Each row was made from one path, in order. Every step used is in the known rows, and no mark comes twice. Write each row's path.
Known rows
giruz > gagu > nedes > guvuk: 1.12,2.53,-3.13,1.57,1.57,-0.58,-1.13,0.23,0.68,-3.06,-1.38,-0.94,0.19,3.74,1.70,-4.35,0.95,-1.71,-2.39,0.12,0.80,-2.19,-1.53
nedes > gagu: -0.34,1.32,-1.18,0.68,0.97,-0.37,2.09,0.45,0.20,-2.11,1.80,-1.25,-0.01,-2.13,-0.33,-0.61,-0.67,1.78,-0.18,-0.18,0.61,-0.26,-0.06
luzi > pupuz > giruz > gagu > nedes: 0.17,2.29,0.93,0.60,1.86,1.31,-0.18,0.31,-0.94,-2.22,0.37,-1.29,-0.84,3.16,0.07,-1.31,1.36,-0.61,-2.68,-3.88,2.50,-2.39,0.33
luzi > pupuz > pifof > guvuk: -2.85,0.96,1.54,-2.98,-0.02,-1.99,-2.38,0.37,-0.61,3.23,-0.37,-0.83,0.01,4.61,-1.90,1.07,0.68,-0.47,1.73,0.69,1.74,-1.61,0.93
nedes > guvuk > reval > safog: -1.36,0.68,-1.56,-0.15,0.96,-0.99,2.37,-1.17,1.25,-2.87,-1.77,0.17,-2.45,-0.03,1.35,-0.96,0.60,-0.72,-0.09,2.68,-3.50,0.18,-0.80
luzi > pupuz > giruz > gagu: -0.59,0.03,1.79,-0.14,1.83,0.99,-3.67,-0.71,-0.66,-1.54,0.88,0.35,1.73,3.46,0.60,-2.51,1.56,-1.03,-2.56,-2.17,1.50,-0.59,0.84
luzi > pupuz > pifof > guvuk > giruz: -2.82,2.33,-0.62,-4.24,-0.84,-1.44,-4.16,1.24,0.24,3.68,0.60,1.09,-0.28,2.92,-2.56,0.92,1.62,1.94,2.30,-0.97,2.18,-2.75,1.10
luzi > pupuz > nedes > gagu > giruz: -4.52,-1.21,-0.60,-0.26,1.12,-0.44,3.29,-1.23,-0.79,-2.73,1.10,-2.33,-3.81,-2.30,-3.95,0.10,-0.06,0.70,-1.20,-1.03,1.48,-0.43,1.49
nedes > gagu > giruz: -2.21,-0.04,-1.60,0.72,0.31,0.57,2.74,-0.92,-0.35,-1.77,0.98,-2.59,-2.88,-3.48,-3.43,-1.27,-0.81,-0.04,-1.26,-0.77,1.42,-0.52,-0.57
pifof > gagu > nedes > guvuk > reval: 0.15,3.46,-4.59,-0.26,1.94,-0.86,0.29,1.14,2.09,-1.34,-2.42,0.55,-0.60,-1.01,1.56,-0.01,0.78,-0.59,0.79,0.99,-1.04,-1.39,-0.45
reval > guvuk: -0.38,0.22,0.81,-0.34,-0.40,-1.80,0.00,1.43,1.22,1.59,0.17,-0.58,0.18,-1.08,-1.62,1.16,-0.93,0.67,0.78,1.00,1.69,-0.91,1.46
gagu > nedes > guvuk > giruz > pupuz > pifof: 1.75,3.69,-1.27,-2.47,0.23,-0.12,-3.15,3.39,1.19,-0.68,0.04,1.99,-1.98,3.15,0.08,-2.64,1.97,0.82,0.37,1.85,1.36,-3.17,0.18
giruz > pupuz: 2.04,-0.01,-0.06,-0.35,-0.71,-0.21,-0.30,-0.08,2.03,2.56,-0.20,2.46,-0.49,1.09,-0.01,-2.35,1.57,-0.10,-2.48,0.25,0.33,-0.84,-0.47
nedes > gagu > giruz > pupuz > pifof: 0.38,1.59,0.32,-1.56,0.58,0.12,-0.42,1.53,0.44,-0.89,1.40,-0.61,-3.11,0.01,-1.98,-2.27,0.36,0.21,0.11,2.19,1.58,-1.37,0.09
gagu > nedes > guvuk > giruz > pupuz: 2.06,2.38,-3.07,-0.92,-0.74,-0.05,-1.59,1.55,2.70,1.82,-0.97,3.77,-1.11,2.04,-0.35,-4.29,2.82,0.61,-2.93,-0.59,0.99,-3.22,-0.63
pifof > gagu > giruz > pupuz: 0.65,-0.08,-1.28,-1.26,-0.92,0.34,0.17,-0.25,2.40,0.94,-0.48,0.68,-1.20,-1.41,-1.33,-2.43,1.11,-2.35,-2.37,0.54,2.29,-0.97,-0.68
pifof > guvuk > reval: -1.87,2.02,-2.24,-1.83,0.75,-1.89,-0.22,-0.78,1.74,4.52,-1.30,-0.28,-0.62,-0.17,-1.95,2.41,-0.35,1.16,1.07,-1.10,-1.09,-1.30,-0.65
gagu > giruz > pupuz: 0.51,-0.72,-0.45,-0.27,-1.11,0.63,0.60,-1.09,1.62,2.51,-0.55,1.12,-2.88,-0.48,-2.59,-3.16,1.26,-1.36,-3.35,-0.37,1.12,-1.23,-0.82
pupuz > giruz > gagu > nedes > guvuk: 1.41,2.13,-2.09,1.02,2.31,0.84,-1.27,1.34,0.23,-4.45,-1.74,-0.46,1.00,3.81,1.35,-4.62,0.82,-2.40,-3.22,-0.48,0.86,-2.45,-0.93
nedes > gagu > giruz > pupuz > pifof > guvuk: -1.36,1.73,-0.34,-3.05,0.02,-1.32,-0.26,0.93,0.99,2.13,0.20,-1.94,-1.17,2.08,-3.78,-1.19,-0.50,-0.28,-0.31,0.72,2.63,-2.85,-0.81
pifof > guvuk > giruz > pupuz > nedes: -1.45,-0.01,-1.07,-4.16,0.18,-2.10,-0.34,1.25,2.09,1.14,-0.18,1.42,-0.44,2.26,-2.61,1.25,0.58,2.32,-1.57,-1.71,1.35,-2.38,1.16
guvuk > reval: -0.56,1.92,-1.83,-0.55,1.12,-0.77,0.03,-0.55,1.10,1.89,-0.54,0.87,-1.58,-2.19,-0.24,1.73,0.18,1.73,1.26,-0.44,-2.10,0.06,0.06
gagu > nedes > guvuk > reval: 0.00,3.18,-3.89,0.53,1.78,-0.70,0.56,0.42,1.29,-0.30,-2.34,0.88,-2.11,-0.26,0.43,-0.58,0.93,0.23,0.04,0.17,-2.03,-1.51,-0.50
giruz > gagu: 0.18,1.25,-1.08,0.50,0.96,-0.85,-2.83,-1.41,0.54,-0.51,1.35,-1.65,1.45,1.94,1.20,-1.95,0.11,0.20,-1.17,-0.80,1.33,-0.57,-1.19
gagu > nedes: 0.81,2.41,-0.50,0.63,0.60,0.61,2.72,0.68,-0.45,-1.05,-0.20,-1.57,-2.22,0.45,-0.38,0.78,0.14,0.36,-0.57,-2.13,1.29,-1.90,-0.45
pupuz > giruz > gagu: 0.68,0.64,0.74,-0.29,2.01,1.30,-3.19,0.30,-0.15,-3.05,0.76,-0.92,2.21,2.31,0.65,-2.55,-0.18,-1.02,-2.54,-2.00,1.28,-0.82,-0.39
luzi > pupuz > pifof > guvuk > reval > safog: -3.72,1.33,0.84,-2.51,0.44,-2.02,1.77,-1.34,0.41,0.59,-0.50,-0.89,-3.29,1.80,-0.67,1.80,0.94,0.27,1.69,1.76,-1.70,-0.55,0.43
guvuk > reval > safog: -1.72,0.87,-0.20,-0.72,0.51,-0.76,3.35,-1.45,0.84,-1.73,-0.40,-0.71,-3.17,-1.36,0.47,1.10,0.24,0.57,0.56,1.13,-2.87,0.53,-0.38
giruz > gagu > nedes > guvuk > reval > safog: -0.92,2.51,-2.38,0.29,1.62,-1.17,2.46,-1.44,1.22,-3.82,-1.16,-1.47,-2.91,1.31,1.69,-1.81,0.87,-0.53,-1.07,1.09,-2.33,-0.94,-1.28
pupuz > pifof > guvuk: -1.48,1.49,0.52,-3.14,0.26,-1.49,-1.82,1.34,-0.04,1.83,-0.44,-1.94,0.72,3.50,-1.78,1.17,-0.98,-0.19,1.93,0.89,1.56,-1.92,-0.28

Write each row's path
-1.45,-1.38,-0.72,-2.85,0.88,-0.96,1.56,0.62,1.75,-2.78,-0.39,-0.39,-1.46,-0.48,-1.81,0.70,-0.01,-0.74,-1.80,0.24,1.82,-0.66,1.19
pifof > gagu > giruz > pupuz > nedes
-1.13,1.12,-1.37,-2.22,1.04,-2.29,1.88,2.40,2.33,-1.89,2.23,-0.03,-0.74,-1.81,-2.35,0.61,-0.44,4.09,-1.00,-0.44,1.92,-2.02,2.03
reval > guvuk > giruz > pupuz > nedes > gagu
-1.36,0.28,-1.35,-1.29,1.39,-1.72,3.09,-0.66,2.13,-3.35,-1.78,0.92,-2.82,0.91,0.85,-1.00,0.94,-0.19,-1.45,2.74,-3.56,-0.25,-0.05
giruz > pupuz > nedes > guvuk > reval > safog
-1.66,2.68,-1.69,-3.09,0.72,-1.59,-1.11,-0.10,1.79,4.33,-1.09,-0.45,-2.94,0.24,-3.40,0.92,0.08,0.63,1.08,0.24,-0.03,-2.14,-0.74
gagu > giruz > pupuz > pifof > guvuk > reval
0.33,1.64,-1.27,1.28,2.18,0.50,-1.58,0.61,-0.23,-3.49,-1.83,0.49,0.38,4.64,1.24,-4.52,2.11,-2.52,-3.29,-0.59,1.02,-2.22,0.08
luzi > pupuz > giruz > gagu > nedes > guvuk
-1.63,0.55,-3.77,-1.20,2.08,-1.50,0.15,-0.15,2.32,-0.32,-2.40,1.69,-2.68,-0.67,-1.50,-1.14,0.92,0.00,-1.30,1.21,-2.21,-0.96,0.31
gagu > giruz > pupuz > nedes > guvuk > reval
-1.13,1.11,0.23,-3.32,-0.44,-1.21,-1.42,0.63,0.99,3.35,-0.74,-1.37,-1.27,3.17,-3.53,-0.89,-0.28,-1.12,-0.20,0.84,2.33,-2.68,-0.79
gagu > giruz > pupuz > pifof > guvuk
1.18,2.81,-2.70,-0.60,1.41,-0.45,-0.79,3.15,0.59,-5.07,-1.98,-0.70,0.77,2.03,2.49,-2.06,0.43,-2.79,0.77,2.65,1.60,-1.79,-0.13
pupuz > pifof > gagu > nedes > guvuk
0.74,3.26,-1.42,1.07,1.09,-0.16,0.45,-0.31,-0.06,-1.45,0.74,-2.81,-1.12,2.04,0.55,-0.96,0.23,0.27,-1.50,-2.84,2.31,-2.25,-1.29
giruz > gagu > nedes
1.72,1.16,-2.81,-1.29,-0.83,-0.35,-3.03,1.11,3.05,2.29,-0.89,4.55,-0.04,1.97,-0.11,-4.65,2.69,0.48,-2.63,0.47,0.29,-2.24,-0.40
nedes > guvuk > giruz > pupuz
-1.67,1.26,-1.95,-2.90,1.19,-2.14,1.87,1.48,1.98,-1.14,1.60,-0.31,-0.09,0.03,-2.67,0.52,-0.30,3.69,-1.52,-1.54,1.71,-2.37,0.71
pifof > guvuk > giruz > pupuz > nedes > gagu
0.35,3.80,-4.08,-2.53,0.35,-0.20,-2.98,3.67,0.98,-3.06,-0.77,1.11,0.20,1.18,1.04,-1.48,1.40,0.08,1.74,0.78,1.93,-2.93,0.34
pupuz > pifof > gagu > nedes > guvuk > giruz
-0.68,2.50,-1.92,-1.13,-0.11,-2.00,-4.75,0.20,1.79,1.47,2.13,-0.64,1.16,0.87,-0.63,-1.17,0.28,2.35,0.03,-1.55,2.86,-2.15,0.14
reval > guvuk > giruz > gagu
-1.21,3.28,-2.21,-2.96,0.43,-1.83,-5.93,0.18,0.99,1.27,1.71,-1.61,1.38,3.72,-0.69,-1.12,0.37,1.67,0.82,-1.47,2.95,-2.74,-1.18
pupuz > pifof > guvuk > giruz > gagu
-1.71,0.53,-0.89,-2.10,0.19,0.62,-0.79,0.99,-0.10,-3.23,0.00,-2.54,-1.35,-2.16,-1.25,0.35,-0.65,-2.69,1.99,1.90,2.65,-0.29,0.06
pupuz > pifof > gagu > giruz
1.67,1.75,-0.36,-3.18,0.30,-0.54,-2.37,3.01,1.79,-2.17,0.49,0.41,1.73,0.22,2.43,0.21,0.31,-1.57,2.12,3.42,2.36,-0.54,0.53
giruz > pupuz > pifof > gagu
0.52,1.04,0.96,-1.81,-0.02,0.34,-1.67,1.15,0.37,-0.01,0.46,0.03,-3.20,1.08,-1.75,-2.07,0.68,-0.71,0.15,2.28,1.37,-1.31,0.13
gagu > giruz > pupuz > pifof
0.31,4.26,-2.62,-0.14,0.65,-0.14,-0.87,0.27,0.29,-0.78,1.28,-1.89,-1.39,1.67,-0.03,-0.80,0.93,1.80,-0.95,-3.71,2.90,-3.24,-1.08
guvuk > giruz > gagu > nedes
1.09,2.07,-3.43,0.19,0.98,-0.31,0.43,2.16,1.12,-3.94,-2.29,-0.30,1.18,1.48,2.30,-2.39,0.65,-2.86,-0.68,1.48,1.23,-1.76,-0.63
pifof > gagu > nedes > guvuk
-3.58,-0.64,-1.35,-0.56,1.24,-0.14,3.67,-0.58,-0.47,-4.00,1.13,-3.37,-3.22,-3.03,-4.02,0.34,-1.36,0.78,-1.15,-0.93,1.30,-0.50,0.51
pupuz > nedes > gagu > giruz
-0.69,1.09,-3.26,-1.23,2.16,-1.94,-0.39,0.49,2.48,-0.40,-2.24,2.49,-1.11,0.33,0.19,-0.72,1.10,0.79,-0.84,1.54,-2.73,-0.80,0.67
giruz > pupuz > nedes > guvuk > reval
1.48,2.48,-0.01,-3.14,-0.30,-0.18,-3.74,2.62,1.06,0.79,1.27,2.14,-1.48,1.84,-0.26,-1.25,1.45,1.63,1.29,1.63,1.26,-1.98,0.49
guvuk > giruz > pupuz > pifof
1.24,1.39,-0.93,-2.02,-1.56,-1.26,-2.13,1.66,3.31,4.69,0.61,3.33,-0.63,-0.16,-1.83,-1.56,1.68,2.24,-1.29,-0.43,1.99,-2.60,0.69
reval > guvuk > giruz > pupuz
-1.11,1.56,-3.65,-1.55,1.34,-1.67,-4.92,0.06,1.35,-2.51,0.64,-0.01,1.61,3.14,0.83,-2.87,0.89,1.18,-1.03,-0.63,1.28,-1.90,-0.29
pupuz > nedes > guvuk > giruz > gagu
-1.61,0.66,2.44,-1.54,0.57,-0.63,-2.51,0.92,-1.41,-0.02,1.11,0.64,-1.71,2.78,0.29,0.28,1.74,0.18,2.80,2.16,0.58,0.01,2.26
luzi > pupuz > pifof
-0.09,2.33,-3.79,-0.54,0.79,-1.09,-5.64,-0.38,1.41,-0.95,0.64,0.56,1.86,2.66,1.06,-4.14,1.36,0.54,-1.23,-0.61,1.24,-1.84,-1.16
nedes > guvuk > giruz > gagu
0.09,-1.16,-1.72,-1.13,1.30,-1.51,-0.52,1.19,1.85,-2.92,-2.07,2.12,0.46,3.24,0.51,-2.98,0.91,-1.13,-2.59,2.42,-0.83,-0.94,0.60
giruz > pupuz > nedes > guvuk
-0.29,4.46,-2.83,-1.01,0.44,-0.86,-1.04,0.08,0.60,0.76,0.77,-2.51,-0.79,2.89,-1.23,-0.46,0.60,1.61,-1.00,-4.04,3.45,-4.01,-1.51
pifof > guvuk > giruz > gagu > nedes
0.23,0.22,-1.26,0.24,-0.38,0.33,1.90,-0.81,1.75,1.02,0.71,0.17,-2.89,-1.76,-3.00,-3.44,0.82,0.06,-3.46,-0.39,1.40,-1.36,-0.86
nedes > gagu > giruz > pupuz
-0.84,1.57,-1.19,-2.21,-1.11,-1.39,-2.45,2.11,1.65,2.43,0.92,1.32,-0.22,-1.43,-2.18,1.12,0.41,2.83,1.46,-0.72,2.09,-2.12,1.53
reval > guvuk > giruz
1.28,2.89,-0.04,0.55,2.01,1.73,0.28,0.90,-0.60,-3.59,0.27,-2.22,-0.35,2.19,0.19,-1.33,0.10,-0.43,-2.61,-3.65,2.36,-2.53,-0.66
pupuz > giruz > gagu > nedes
0.29,4.37,-2.18,-0.38,0.29,-0.95,-0.91,0.90,0.86,-0.07,1.43,-2.03,-1.33,1.12,-1.00,-0.32,0.41,2.18,-0.64,-3.27,3.67,-3.61,-0.40
reval > guvuk > giruz > gagu > nedes
-0.46,1.69,-3.58,0.11,1.62,-1.02,-1.29,-0.12,1.64,0.58,-2.19,1.92,-0.67,-0.60,0.73,-1.06,0.68,-0.13,0.39,1.57,-2.85,-0.30,-0.39
nedes > guvuk > reval
-1.69,-1.62,0.00,-2.02,0.66,-0.71,1.84,-0.10,1.15,-1.36,-0.27,-0.21,-2.80,0.22,-2.89,0.01,0.21,0.20,-2.57,-0.45,0.71,-0.96,1.08
gagu > giruz > pupuz > nedes
-1.47,1.80,0.20,-2.91,0.28,-1.91,2.05,-0.63,1.78,0.46,-0.76,-0.66,-3.05,1.50,-0.73,0.73,0.33,0.32,0.48,1.81,-1.69,-1.23,-0.76
giruz > pupuz > pifof > guvuk > reval > safog
2.24,2.86,-2.60,-0.84,1.11,-0.44,-0.78,3.17,1.67,-3.73,-2.02,0.50,0.54,2.58,2.30,-3.03,1.15,-2.81,-0.53,3.00,1.62,-2.30,-0.40
giruz > pupuz > pifof > gagu > nedes > guvuk
-0.82,3.10,-1.30,-3.05,0.88,-2.10,-1.46,0.60,2.10,4.71,-0.81,0.42,-1.33,1.15,-1.72,1.26,0.20,1.38,1.45,0.44,-0.55,-2.04,-0.38
giruz > pupuz > pifof > guvuk > reval
0.16,2.92,-3.90,-0.79,-0.07,0.08,-1.76,1.99,0.84,-0.81,-1.01,1.69,-0.75,1.26,-0.31,-2.39,1.82,0.87,-0.42,-1.00,0.85,-2.95,-0.32
gagu > nedes > guvuk > giruz
1.47,2.56,-2.38,-3.72,0.20,-0.77,-4.35,3.80,2.55,-2.72,-0.21,1.78,2.24,0.99,2.53,-1.64,1.28,-1.53,2.03,3.82,2.34,-1.44,0.49
nedes > guvuk > giruz > pupuz > pifof > gagu
-0.93,1.04,-1.88,-2.09,1.30,-1.43,2.01,1.60,1.58,-2.61,2.09,0.20,-0.84,-1.35,-1.55,0.04,0.16,3.91,-1.42,-1.04,1.00,-1.49,1.26
guvuk > giruz > pupuz > nedes > gagu
-0.45,5.04,-2.12,-1.93,0.76,-0.98,-1.96,1.00,0.09,-0.09,1.09,-3.05,-1.04,3.63,-1.00,-0.20,0.35,1.74,0.21,-3.14,3.76,-4.16,-1.14
pupuz > pifof > guvuk > giruz > gagu > nedes
-3.38,-0.32,-0.05,-0.64,2.01,-1.65,2.80,0.27,-0.48,-3.30,1.93,-0.92,-0.86,-0.55,-1.05,1.19,0.35,2.78,-0.40,-0.54,0.70,-0.04,2.60
luzi > pupuz > nedes > gagu
